Each row comes from the steps of one walk. Every step used is in the known rows, and no mark comes twice. Write the walk behind each row, first mark first.
Known rows:
j > z > m: [-0.669 0.815 -0.743 0.400 -0.593 0.625 -1.082 -0.537 0.488 0.241 -1.507 1.361 1.664 -0.347 0.238 1.787 -0.433 -1.394 0.737 -0.016 0.198 1.477 1.612]
j > u > m: [-0.635 -0.056 0.245 0.620 0.438 2.414 -0.498 -0.837 0.354 -0.458 -0.747 0.783 0.679 -0.897 0.391 1.314 0.866 1.359 0.466 0.769 -0.448 -0.985 0.870]
z > m > b > v > j: [-0.289 0.321 -1.085 0.738 0.627 1.340 -0.363 1.527 0.509 -0.248 -2.278 1.330 0.959 -0.741 -0.412 1.217 0.074 -1.674 0.643 0.281 -2.282 1.470 3.345]
j > z: [-0.551 0.042 0.081 0.219 -0.426 0.999 -0.452 -0.329 0.076 0.452 -1.100 0.953 1.491 -0.268 0.158 0.936 -0.025 -1.190 -0.099 0.115 0.111 1.092 1.652]
j > u > b: [-0.149 -1.274 0.664 0.024 0.549 1.242 -0.052 -0.032 -0.040 0.091 -1.156 0.573 0.895 0.103 0.227 -0.033 0.612 1.342 0.260 -0.252 -0.987 0.549 0.454]
v > b: [-0.467 -0.574 -0.512 -0.037 0.015 1.324 -0.772 1.093 -0.004 0.067 -1.755 0.764 0.699 -0.207 0.081 0.373 -0.560 -0.336 -0.457 0.932 -0.632 -0.915 1.191]
z > m > v > b: [-2.152 1.418 -1.400 0.465 0.217 0.670 -1.093 1.312 -0.273 -0.113 -1.995 1.090 0.909 -2.046 -0.177 1.092 -0.454 0.243 0.445 0.078 -0.776 -2.179 1.461]
j > v > b > z > m: [-1.666 -0.226 -0.899 0.334 -0.909 0.693 -1.025 0.725 -0.008 0.021 -2.586 1.050 1.308 -1.680 0.101 1.346 -0.946 -2.188 0.760 0.281 -0.359 1.842 1.724]
v > j: [0.295 -0.406 -0.509 0.151 0.277 1.543 0.011 0.403 0.524 -0.196 -1.537 1.088 1.046 -2.335 0.035 0.071 0.513 -0.588 0.429 -0.041 -1.128 -0.172 2.020]
b > z > j > u: [-0.050 -0.413 -0.135 0.265 -0.009 1.236 0.351 -0.441 0.686 -0.259 -1.390 0.907 1.192 1.575 0.178 0.454 1.050 2.112 1.130 0.011 0.096 2.099 1.047]
j > v > b: [-0.840 -0.019 -0.747 0.549 0.065 1.357 -0.824 1.225 -0.531 0.229 -2.462 0.929 1.093 -2.469 0.166 0.486 -0.174 -1.076 -0.202 1.069 -0.433 0.170 1.772]
u > b > v > j: [0.255 -2.534 0.148 0.078 0.513 1.405 -0.144 1.605 0.448 0.148 -1.027 0.765 1.031 -2.288 -0.326 -0.025 0.757 -0.675 0.415 -1.277 -1.753 0.259 2.542]
j > v: [-0.496 0.392 -0.611 1.152 -0.493 1.312 -0.424 -0.318 -0.637 0.144 -2.089 1.234 1.382 -1.985 0.239 0.811 0.617 -0.262 0.287 0.441 -0.418 1.010 1.988]
b > z > j: [0.426 -1.033 -0.536 0.253 -0.732 1.096 0.127 -0.296 0.108 -0.156 -1.365 1.058 1.305 0.297 0.100 0.274 0.349 1.871 0.504 -0.250 0.202 1.406 1.814]
u > m > v > b > z > j: [-1.009 -1.214 -0.503 -0.017 0.152 1.933 -0.252 0.934 -0.534 -0.329 -1.152 0.430 0.884 -3.235 -0.188 0.374 0.250 2.686 -0.225 -0.101 0.350 -2.217 2.037]
z > m > b > v > j > u: [-0.699 0.892 -0.655 0.774 1.230 1.427 -0.091 1.307 0.916 -0.263 -2.246 1.222 0.832 0.259 -0.354 1.409 0.696 -1.472 1.264 0.538 -2.466 2.273 2.572]
z > m > v > j > u: [-1.663 2.277 -0.853 0.674 1.240 1.001 0.022 0.458 0.715 -0.519 -1.718 1.211 1.115 -3.129 -0.152 0.972 1.313 0.063 2.000 -0.660 -1.446 -0.586 1.513]
b > v > m: [-0.873 0.251 0.390 1.102 -0.170 1.365 -0.881 0.436 -0.192 0.324 -0.866 1.190 0.607 -0.374 -0.111 0.786 0.291 -0.400 1.004 -0.948 -1.745 0.709 2.241]
z > j > m: [1.176 0.391 -1.269 0.578 0.261 1.880 -0.976 -1.696 0.478 -0.325 -1.610 1.462 1.706 -1.638 0.321 0.149 0.730 0.936 0.448 0.198 -0.217 0.096 1.831]
m > v: [-1.735 1.043 -0.743 0.860 -0.040 0.931 -0.053 0.227 -0.771 -0.070 -1.113 1.024 1.071 -1.235 -0.111 0.641 0.627 1.275 0.093 -0.578 -0.940 -1.741 1.688]
b > z > m: [-1.134 -0.182 -0.735 0.354 -1.121 0.482 -0.530 -0.467 0.400 -0.300 -1.545 1.194 1.213 0.713 0.125 1.413 -0.577 -0.650 1.036 -0.579 -0.401 1.419 1.472]
u > b > v > j > z > m: [-0.064 -1.724 -0.022 -0.064 0.408 0.795 -0.834 1.430 0.757 0.558 -1.324 1.044 1.710 -2.764 -0.307 0.984 0.110 -2.868 1.138 -1.562 -0.951 2.030 2.708]
m > b: [-0.264 -0.038 -0.179 0.469 0.135 1.298 0.042 0.150 -0.774 0.083 -1.923 0.890 0.820 0.940 0.001 0.254 -0.346 0.735 -1.014 1.024 -1.436 0.778 2.081]

Which walk is each row?
[-1.015 0.029 0.181 0.134 0.777 1.937 -0.090 0.274 -0.081 -0.067 -0.608 0.660 1.385 -6.067 -0.169 0.773 0.939 -1.058 0.109 -0.658 -0.540 -1.639 2.638] -> u > m > v > j > z
[-0.729 -0.993 0.270 -0.005 -0.619 0.804 0.487 -0.010 -0.593 -0.049 -1.661 0.704 0.847 2.053 -0.088 0.212 -0.518 -0.074 -0.916 0.145 -1.433 2.119 2.103] -> m > b > z
[0.541 -0.907 0.984 0.606 1.051 1.672 -0.434 0.712 -0.115 0.468 -1.018 0.988 0.790 -0.953 -0.030 -0.348 1.086 2.537 1.507 -1.317 -1.368 1.908 1.482] -> z > j > u > b > v > m
[-1.063 -1.306 0.396 -0.244 -0.279 0.566 -0.217 -0.334 0.444 -0.102 -1.252 0.706 1.152 0.792 0.171 0.675 -0.153 0.347 1.291 -1.316 -0.721 2.123 0.363] -> j > u > b > z > m
[-0.339 -1.487 1.126 0.546 0.174 1.222 -0.727 0.650 -0.755 0.538 -0.742 0.825 0.670 -1.481 -0.138 -0.157 -0.054 0.112 0.553 -1.692 -1.858 0.934 1.950] -> u > b > v > m
[-1.948 1.917 -1.456 1.014 -0.124 0.564 -0.649 0.042 -0.397 -0.242 -1.602 1.379 1.225 -1.590 -0.050 1.491 0.214 0.810 0.931 -0.637 -0.718 -1.369 1.670] -> z > m > v
[0.407 -2.229 0.009 -0.025 0.818 1.785 -0.727 -0.018 0.632 -0.004 -0.910 0.895 1.529 -3.345 -0.236 -0.160 0.939 -2.346 0.493 -1.458 -2.380 0.206 2.634] -> u > b > v > j > m
[-1.596 1.508 -0.958 0.847 0.251 1.301 -0.632 -1.460 -0.426 -0.251 -0.921 1.160 1.559 -2.373 -0.001 0.528 0.801 -0.426 0.190 -0.794 -1.447 -1.579 1.722] -> j > m > v
[-2.751 -0.400 0.459 -0.060 0.418 1.873 -0.112 0.565 -0.197 -0.452 -0.727 0.124 0.541 -1.678 -0.120 0.885 0.388 0.792 0.121 -0.129 -0.905 -1.911 0.846] -> j > u > m > v > b > z
[-1.262 0.031 -0.016 0.605 0.482 1.974 0.368 -0.601 -0.078 -0.508 -0.602 0.650 1.060 -1.762 -0.012 0.845 1.612 3.649 0.962 -0.457 0.007 -0.702 1.452] -> b > z > j > u > m > v
[-0.532 -0.982 -0.078 0.999 0.106 2.373 -0.470 0.510 -0.574 -0.130 -1.146 0.774 0.683 0.119 -0.169 1.453 0.253 0.440 -0.749 0.938 -1.642 -0.354 3.026] -> u > m > b > v
[-0.299 0.886 -0.958 0.618 -0.076 0.930 -0.492 0.046 -0.234 -0.093 -2.369 1.273 0.913 0.699 0.091 0.992 -0.804 0.348 -0.096 0.919 -1.299 1.180 2.081] -> z > m > b
[0.172 -0.447 0.166 -0.137 0.297 1.277 -0.113 0.309 0.672 0.224 -1.343 0.997 1.476 -3.004 0.022 0.315 0.378 -2.409 0.201 -0.233 -0.533 1.265 2.304] -> v > j > z
[0.679 0.378 -1.207 1.268 -0.050 1.479 -0.301 -0.046 -0.443 0.133 -2.479 1.508 1.598 -2.601 0.300 0.383 0.993 1.809 0.578 0.707 0.241 1.345 2.343] -> z > j > v
[-0.509 0.056 0.523 0.475 0.801 2.468 0.013 -0.526 -0.250 -0.372 -1.375 0.629 0.445 -0.164 0.238 0.826 0.477 1.302 -0.549 1.479 -1.296 0.075 1.511] -> j > u > m > b
[-0.073 0.453 -0.593 0.025 0.175 0.922 -0.679 0.363 1.036 0.052 -1.696 1.301 1.631 -3.071 0.068 1.175 -0.141 -2.713 1.056 -0.363 -0.375 1.540 2.274] -> v > j > z > m
[-0.220 -0.624 0.338 0.288 0.751 1.370 0.044 1.506 0.201 0.524 -1.477 0.846 1.298 -0.800 -0.509 0.706 0.412 -2.941 -0.320 0.212 -1.947 2.607 3.593] -> m > b > v > j > z
[0.452 -0.181 -1.254 0.673 0.398 1.656 -0.729 1.191 -0.363 0.263 -2.792 1.190 1.341 -2.819 0.209 0.190 0.301 0.957 0.137 1.422 0.238 0.763 2.062] -> z > j > v > b
[0.913 0.057 0.044 0.540 1.212 2.739 0.082 -0.372 -0.148 -0.396 -1.728 0.860 0.701 -0.585 0.281 0.342 0.951 3.455 -0.164 1.725 -0.390 0.447 1.821] -> z > j > u > m > b
[-0.072 0.729 0.842 0.474 0.290 1.228 -0.154 0.039 -1.145 0.285 -1.729 0.990 0.389 -0.840 0.012 -0.513 -0.760 0.457 -0.442 0.099 -2.164 1.563 2.145] -> v > m > b
[0.209 -0.479 -0.476 0.697 -0.385 1.219 0.492 0.095 -1.083 0.210 -2.761 1.051 1.445 -0.835 -0.006 -0.125 0.224 1.104 -0.326 0.749 -0.608 3.801 3.053] -> m > b > z > j > v
[-2.507 -0.383 -0.254 -0.164 -0.206 0.644 -0.068 1.336 -0.589 0.043 -1.298 0.418 0.779 -0.565 -0.386 0.335 -0.308 0.020 -0.357 -0.648 -0.936 -1.226 1.535] -> m > v > b > z
[0.179 0.310 1.172 0.166 0.669 1.388 0.596 -0.300 -0.633 0.034 -1.786 0.821 0.520 0.693 0.021 -0.843 0.114 2.052 0.576 -0.173 -1.646 4.073 1.718] -> v > m > b > z > j > u
[-1.576 0.196 -0.357 -0.026 0.744 1.067 0.267 1.289 -0.039 -0.173 -1.555 0.591 0.922 -0.182 -0.244 0.042 0.906 2.215 0.727 -0.184 -0.451 0.058 1.056] -> m > v > b > z > j > u
[-1.523 -1.521 1.068 -0.456 0.938 0.711 1.089 0.903 -0.139 -0.249 -0.852 0.268 1.038 -2.969 -0.387 -0.697 1.184 0.613 0.730 -2.176 -1.900 0.514 1.266] -> m > v > j > u > b > z
[0.203 -1.625 -0.658 -0.413 -0.329 1.171 -0.352 1.087 0.157 0.028 -1.882 0.807 0.990 0.268 -0.029 0.044 -0.357 1.312 0.005 0.459 0.149 0.658 1.568] -> v > b > z > j
[-0.149 -2.585 1.298 -0.882 0.538 1.164 0.798 0.440 0.511 -0.186 -1.066 0.345 0.998 -1.599 -0.062 -0.602 0.730 -0.384 0.788 -1.340 -1.546 2.082 0.998] -> v > j > u > b > z
[0.494 -1.589 0.853 -0.402 1.239 1.618 0.310 0.606 0.529 -0.136 -1.350 0.619 0.894 -2.604 0.043 -0.646 0.985 0.287 0.603 -0.654 -1.526 0.649 1.092] -> v > j > u > b
[-1.241 -1.360 -0.174 -0.394 0.092 0.130 0.231 1.011 -0.193 -0.225 -1.400 0.738 1.262 -4.354 -0.368 -0.092 -0.033 -0.251 0.992 -2.391 -1.654 0.268 2.044] -> u > b > z > m > v > j
[0.063 -0.242 0.070 0.070 0.394 1.268 0.784 -0.108 -0.026 -0.135 -1.927 0.789 0.974 2.208 -0.009 -0.080 0.540 2.205 0.077 0.733 -0.805 3.184 1.707] -> m > b > z > j > u
[-0.957 0.544 -1.157 1.149 -0.051 1.053 -0.730 0.747 -0.082 0.038 -2.029 1.341 0.963 1.899 -0.285 1.873 -0.329 -0.560 0.379 0.364 -1.710 1.408 2.878] -> z > m > b > v
[0.092 -0.608 -0.618 0.831 -0.750 1.085 0.068 -0.199 -0.360 0.071 -2.100 1.146 1.721 -1.633 0.215 0.432 0.675 1.032 0.765 0.072 0.349 2.722 2.353] -> b > z > j > v
[-0.509 -0.111 -0.086 0.737 1.036 1.784 0.126 0.961 1.237 -0.264 -1.164 1.032 0.962 -0.264 -0.198 1.031 1.702 -1.192 1.442 -0.059 -1.766 0.727 2.044] -> b > v > j > u
